Known rows, with every step that occurs
P S: [  3  19  12 -12   2  12   2  12   2  -8 -20 -21  23  12 -16 -11 -17  -5
  16  11  -9  -2  -2  -4  -1   9  17]
S U: [  6  31  -8  13 -19 -12 -18 -18 -28  11 -10  -1   5  19  23  -8 -14  -5
  21 -26  28  15   9  -9 -16 -11  20]
P R: [ -1 -16  14 -20 -10   8 -13  15   8   5  -6   1  11  20  11   7  21 -44
  24  -9 -19 -20   3 -11   7   1  23]
R U: [-13  24  -3  -6  10  14   0 -19 -35  23   0 -20   0  -8   7  -6 -31   4
  10 -13  28  -1  28 -36 -13 -26  14]
P K W: [-15  -6   3 -12 -16 -10   9 -35  29 -32   4   5 -14 -22 -27 -37  14  -4
  -1   0 -20   6 -15  22   6  26  15]
U R P K: [  9 -13   3   9   4  -1  15   8  -1  -5   5  28  -4 -13 -17  19  21   0
   7  28  20   7  -1 -40   4  14 -20]
K W: [-15  -3  -9 -12  -2  -7   6 -21  14  -7 -16 -14  -1  -3 -10 -22  11   2
 -23 -28  -4  -5  -6  41  14   3   0]
H W: [-10 -18 -32  -6 -11   2   3   1  25 -14  -9   4 -20  -8  -4  -6  -3 -10
 -15 -24  -7  -5   6   5   9 -32 -13]
U R P S: [ 19  -5   7  13  18  10  13  43 -11   5 -23   2  14   6 -10  22  -4   1
  -5  27  25  -2  -9 -26   9  18 -22]
K P S U R D: [ 25  -1  29  23  19  -7  -8  47   0  -4 -13 -27  -1   8  14   3 -62   3
 -14  12  -3  17 -20  -2 -38 -17   3]
S U R P K: [ 23   6  -6  34 -11 -17  -5   0 -27  -3  -1  27 -13  -2  13  11  -1   1
  16  11  42  24  -6 -40 -15  18  -3]
Z K D: [ 13  26  -7   3  -5  -4   9   2  18   5  14  36  36 -39  28   7  41  35
  10  -6   4  12  20   1  -5  16  -1]
K P: [-22  -5  18 -20  15  12   4  11  16  15  11 -21  -7   8  -7   4   5   3
   7   0 -10   5  -2  21  -4 -25  -7]
Z K P R U: [-14 -41  26 -10  20  12 -15  34  10  -3  33 -17   5 -13  34  12   6 -23
  15   6  -4  -4  -2 -21 -17  -8  12]
U R: [ 12  -2  -4  -9  -4   4   6  10  10   3  -5  15  21   0  -7  14  18   0
 -16  -7  16  22  14 -34   3 -10 -11]
D R U: [ 10 -27 -25 -29  -5   2  -1 -19 -40  29  14 -46  -2  -4   3  -7 -36 -21
   4 -32   9   9  22 -36   0 -45   8]
Z K P S U R: [ 14 -22  21  15   7  -7 -17  44  15 -21  14  -6  26   0  26   8  -9   2
   0  20  14  36 -22 -17 -21  15   2]
K D: [ 12  38  -4  -2  -4   5  16  -6   1  25  -6  21  12 -26  12   7  26  35
   8 -14  -3   4  26  21  -7   1  -5]
H W K P S U R: [ 15 -31  -9  20 -12 -12 -11   8  24 -50  -5  -3 -46  11   6  12 -29   3
 -39   2  -9   2 -11  21   0   0 -18]
S P: [-33  58 -11  14  19  22 -27   9  -5  22   0 -12   7   9  -5   0 -14  10
  19   7   3   0  -6  10  -7 -28  11]
D R P K W: [  4 -55 -24 -18 -12 -16  13 -19  -7  -2  11 -19 -27 -12 -24 -13   5 -20
   2  -5 -14 -10 -18  18  25   7  -9]
K Z: [-17  25   2 -28  -7  11  22 -29  -8  27  11   7  17  20  -4 -33  36   2
  -7 -32 -11  14  30 -14   2  -2   3]
Z K: [ -7   7  -7 -10  -5  -3  -4  -7  12 -13  15  20  40 -10   7  -2  29   1
  13  -5  11  11  12 -22  12   3  10]
S P K W H: [-42  30  10  21  11  -4 -21 -28   7  -9   8  17  -5   2 -14 -18   0  20
  -5  29 -10 -10 -30  49  -2  20   7]
D R P: [ 11 -37 -27 -19  -2   2   8  -3 -29  28   4 -25  -7  15 -10  13   0 -21
  11 -14   6 -11   4  -5  24 -25 -15]

Rows
[  6 -27   0  11   2 -10  17   3  10 -17  -3  19 -16 -22 -20   4  25   5
 -17  19  15   3 -15  -6  10  35 -23]
U R P K W
[-14  -3 -28 -11 -25   1  19 -54  16 -24   9  21 -29  13 -10 -21  24   5
 -46 -37 -27 -13  32  12  28  -5 -12]
H W K Z
[ -1 -27  36 -11  16   8  -5  41  22   7   3 -22 -15   8  12  14 -22 -24
   3  -2 -40 -28  -9  11 -17 -36   8]
K P R D
[-10 -22  -2  -4  -1   5   3  -3  39 -49  -3 -11 -47  10 -17   4 -24   2
 -27   6 -36 -23  -7  39  20  -5 -13]
H W K P S
[ 18 -34 -16 -16   3   4   8  22 -29  18  -7 -41   0  20 -15   7 -19 -24
  13   2  -3 -14 -11  -4  20  -9  -6]
D R P S
[ 10  -3  -6   8  13   6  11  23 -14  17 -11  15   6   0  -5  32  20  10
  -8   7  34   0   6 -28  11   3 -29]
U R P
[-18  -7  22  -8 -15 -21   7 -59  11 -24   3  35   1  -2 -18 -20  24   6
 -17  11 -13  -6  -8  36   9  41  -2]
P K W H
[ 31  -7 -23 -20 -18  -4  16  -8  -6  35   7  -4   8 -22  11  10  12  10
   2 -30 -13  10  23  16   5 -20  -9]
K D R
[-15  13  17 -16  -2   9   1 -35  17 -16  18  -6 -24  24 -17  16   9  16
  -6   0 -19 -15  12  28  16  -3  -2]
W K P
[-14  -2  13 -10  -1 -14   3 -45  -8   2 -20  20  14  21  -3  -5  21  18
 -38 -15   9 -18  -1  59  16  28 -13]
K W H
[ 30  14   5  15 -11  -8 -14  23 -16  -9 -26  -5  24  18  15  -2 -29  -8
   4   7  25  27 -10 -27 -22  17  13]
P S U R
[ -9 -13 -12  -5  -5 -13  -2 -14  29 -23   6   6  24 -19   1 -21  30  10
 -22 -18   3   4  -7  18  19  17   7]
Z K W
[  8   0  17  -4  -5  -2  -7  18   8   0 -12   0   5  10  13   9 -19 -36
   4 -15 -30 -34   7 -17  -8 -24  27]
P R D
[ -6  28 -17  14  11  10 -12  -2 -20  26  32 -14 -19 -45   8  -9 -34  18
  29  17  -6  13   1  -5 -28 -20  13]
S P K D R U
[  5 -28  15  15   4 -15  17 -14  -5  -9  -4  44   1  -2 -10  18  31  16
 -33  29  20  -9 -10   9  15  50 -35]
U R P K W H
[-40  53   2   3  10  22  -8 -16   3  10  35   9   0  -1 -14 -39  13   6
  22  12 -23  16  -4 -10 -14   1  20]
S P K Z
[  8  24   0  30   9  -1  -7  22 -43  10 -30 -18  -3  24  12   3 -33  -2
  32  14  28 -17 -13  -2  -8  22   9]
R P S U
[-17  37   7  23  23  15 -35  43   4  17  -5 -13  -3  11  16   8 -39 -18
  13   6 -24 -32 -14   0 -18 -36  30]
S P R D
[ 13  31   6  15 -11  -6 -17   5 -25  -4 -25 -17  17  22  14 -16 -38  -9
  24  -2  13  12  -8  -5 -18  11  31]
P S U
[ 24   3   0  20   1  -2  27  14   1   9   6  43  -4 -39  -3  24  33  28
   5  27  18   9   8 -22  -2  28 -28]
U R P K D
